Each row was made from one path, in order. Every step used is in the known rows, and no mark comes twice. Write each row's path.
In the rows, 128 means zero.
Known rows
rabisaz-nezu-baruz-kavi-vegin: [136 128 141 115  87 141 131 123 160 132 189 129 132 170 162 102  92 103
 175 148 128 100]
dedod-vegin-kavi-nezu-gepizir-baruz-rabisaz: [118  81 120 144 186 173 107 151 124 163  74 152 110 155  97 106  92 101
  66  82  88 135]
kavi-vegin-rabisaz-baruz: [164 187 152 119 154  67 149 131  98 146 126  82 167 119 116 107 157 128
 163  92 142 145]
gepizir-baruz-kavi-vegin-rabisaz-nezu: [115 168 112 123 132 127 143 134 144 148 129 119 180 140 125 166 102 133
 195 154 137  72]
kavi-vegin: [174 173 156  99 140 121 171 157 109 152 113 112 154 100  94 150 165 128
 166  97 124 137]
gepizir-baruz-rabisaz-vegin-kavi-nezu: [112  74 124 105 141 160 106 125  80 117 101 198  77  97 139 161  73 105
 117 180 132 127]
rabisaz-nezu-baruz: [122 101 137 130  87 132 130 114 135 141 167 140 106 148 165  99  94 110
 147 144 146 127]
nezu-baruz-kavi-vegin-rabisaz: [125 180  89 127 132 125 103 127 165 143 173 154 193 146 164 109 117 130
 168 166 140 114]
baruz-rabisaz-vegin-kavi: [165  39 193  91 113 167 117 144  85  65 103 205  29  99 120 154 138  99
  80 144 128 172]
nezu-baruz-rabisaz: [116 103  95 113 107 153  76 122 107 136 150 189  90 112 188 116  95  94
 127 182 143 150]
rabisaz-baruz-kavi-vegin: [148 151 143  92 105 102 116 129 144 149 180 136 145 156 151 107 141 127
 169 111 152 127]
rabisaz-baruz: [129 113 137 113 107  88 116 116 109 162 149 151 109 123 156 104 140 138
 129 104 176 165]
baruz-kavi: [139 153 133 119 103 144 151 151 174 118 137 134 151 127 122 172 187 159
 143 127 139 104]
rabisaz-vegin: [138  95 175  93 135 132 141 145 141  86 117 207 125  59  93 146 170 152
  91 141 175 173]
vegin-rabisaz: [130 160 132 169 147  70 158 125 109 121  86  87 150  93 117 138 193 165
 111 105 163 149]
kavi-nezu-baruz-rabisaz: [111 128  77 119 146 141  96 108  86 128 160 142  91 100 198  87  97  95
 104 180 111 132]
baruz-nezu: [137 108 105 136  88 158 146 105 137  90 138  92  91 131 131 164 157 109
 133 133  87 116]
dedod-vegin-rabisaz-baruz-kavi-nezu: [106 146 112 146 198 102 106 137 154 150 113  99 165 132 128  63 159 112
  81  75 145 128]
gepizir-baruz-nezu: [ 97 116  74 136 111 154 130 106 126 139 117 131 123 122 136 181  95 118
 161 166 116  95]
nezu-gepizir-baruz: [ 75 149  89 132  98 152 105 129 150 171 111 138 169 114  88 170  69 172
 155 160 127 126]
vegin-kavi-nezu-gepizir-baruz: [137  96 125 166 139 137 144 121  98 150  93 149 110 165 106 140  87 161
  96 108  85 146]

Write each row's path
[141  83 129 157 133 149 133 121  84 136  94 150  81 164 116 140  77 141
  93 118  77 145]
vegin-kavi-nezu-gepizir-baruz-rabisaz
[108 140 123 145 186 103 106 145 160 154 106 110 169 134 116  78 166 117
  88  69 156 134]
dedod-vegin-rabisaz-baruz-kavi
[147  66 176  73 109 165 108 146  94  65 116 188  43  67 128 152 149  94
  93 163 143 161]
baruz-rabisaz-vegin
[ 88 146  76 124 131 152 103 114 104 139 134 107 119 101 138 126  70 128
 122 174  90 115]
kavi-nezu-gepizir-baruz-rabisaz
[113 108 105 122  70 124  87  85 140 128 183 110 102 163 151 103  95 114
 145 132 113 139]
rabisaz-baruz-nezu-gepizir
[163 189 154 118 120 119 163 148 165 108 150  80 178 151 114 144 173 135
 177 116 118  86]
baruz-kavi-vegin-rabisaz-nezu
[116 169 102 110 133 144 138 145 146 162 123 148 182 124 120 183 110 140
 191 157 138  81]
gepizir-baruz-kavi-vegin
[146  73 175 120 147 140 136 131 127  84 114 209 110 111  84 126 122 158
  68 131 125 177]
rabisaz-vegin-kavi-nezu-gepizir
[151  68 175  98  73 162 128 134  84  93 130 117  19 117 152 143 128  75
 126 139 118 128]
baruz-rabisaz-nezu
[110 173 111 156 133  63 109 101 134 120 153  77 162 141 150  88 141 156
 126 124 149 131]
vegin-rabisaz-baruz-kavi-nezu-gepizir
[153  96 139 166 135 134 153 125 100 139  97 140 101 163 102 133 109 163
  85  95  81 157]
vegin-kavi-nezu-gepizir
[145 187 148 128 138  98 153 131 116 140 121  62 177 133  94 125 112 125
 185 114 116 113]
kavi-vegin-rabisaz-nezu-gepizir-baruz
[123 139 117 163 124  63 122  87 111 107 138  74 126 136 154  99 155 130
 124 113 146 143]
vegin-rabisaz-baruz-nezu
[108 131 125 147 192  97 109 142 141 163  92 110 158 120 113  74 163 116
  80  62 162 149]
dedod-vegin-rabisaz-baruz
[134  78 164 100  59 174 110 130 103  95 138 109  34 128 137 141  97  84
 132 150 103 127]
baruz-rabisaz-nezu-gepizir
[113 179  99 124 142 126 139 139 143 154 118 130 191 126 121 176 115 144
 189 155 142  81]
gepizir-baruz-kavi-vegin-rabisaz
[139  87 136 153 200 151 141 157 128 165  71 147 120 147  94 100 145 117
  52  50 106 148]
dedod-vegin-kavi-nezu
[ 92 156  78 125 139 144 131 128 139 153 129 145 162 116 145 167 105 144
 159 172 136  79]
gepizir-baruz-kavi-nezu
[133 139 157 167 125  73 165 115 113 109 110  64 128 123 125 117 166 144
 124 104 153 132]
vegin-rabisaz-nezu
[149  68 165 119 160 134 131 126 121  89 124 231 107 112 113 112 120 144
  68 142 139 180]
rabisaz-vegin-kavi-nezu-baruz
[114 122  91 139  66 173 118 100 161  94 150  81 113 148 108 160 114 122
 142 148  63 115]
baruz-nezu-gepizir
[121 166 119 154 144  54 123 104 121 118 147  83 153 132 160  90 163 149
 122 117 158 132]
vegin-rabisaz-baruz-kavi-nezu
[119 111 158 128  64 144 141 125 151 130 146  94 111 148 104 129  98 138
 148 123 117 124]
rabisaz-nezu-gepizir
[106 134 122 152 177 126 115 143 174 143 114 104 167 146 121  75 143 103
  97  88 142 114]
dedod-vegin-rabisaz-nezu-baruz-kavi
[132 164 110 121 128 141 148 139 158 111 155 112 145 124 144 142 172 147
 130 141 114  92]
baruz-kavi-nezu
[160 199 142 117 131 117 159 152 162 113 139  91 189 137 109 154 186 145
 171 116 123  95]
baruz-kavi-vegin-rabisaz
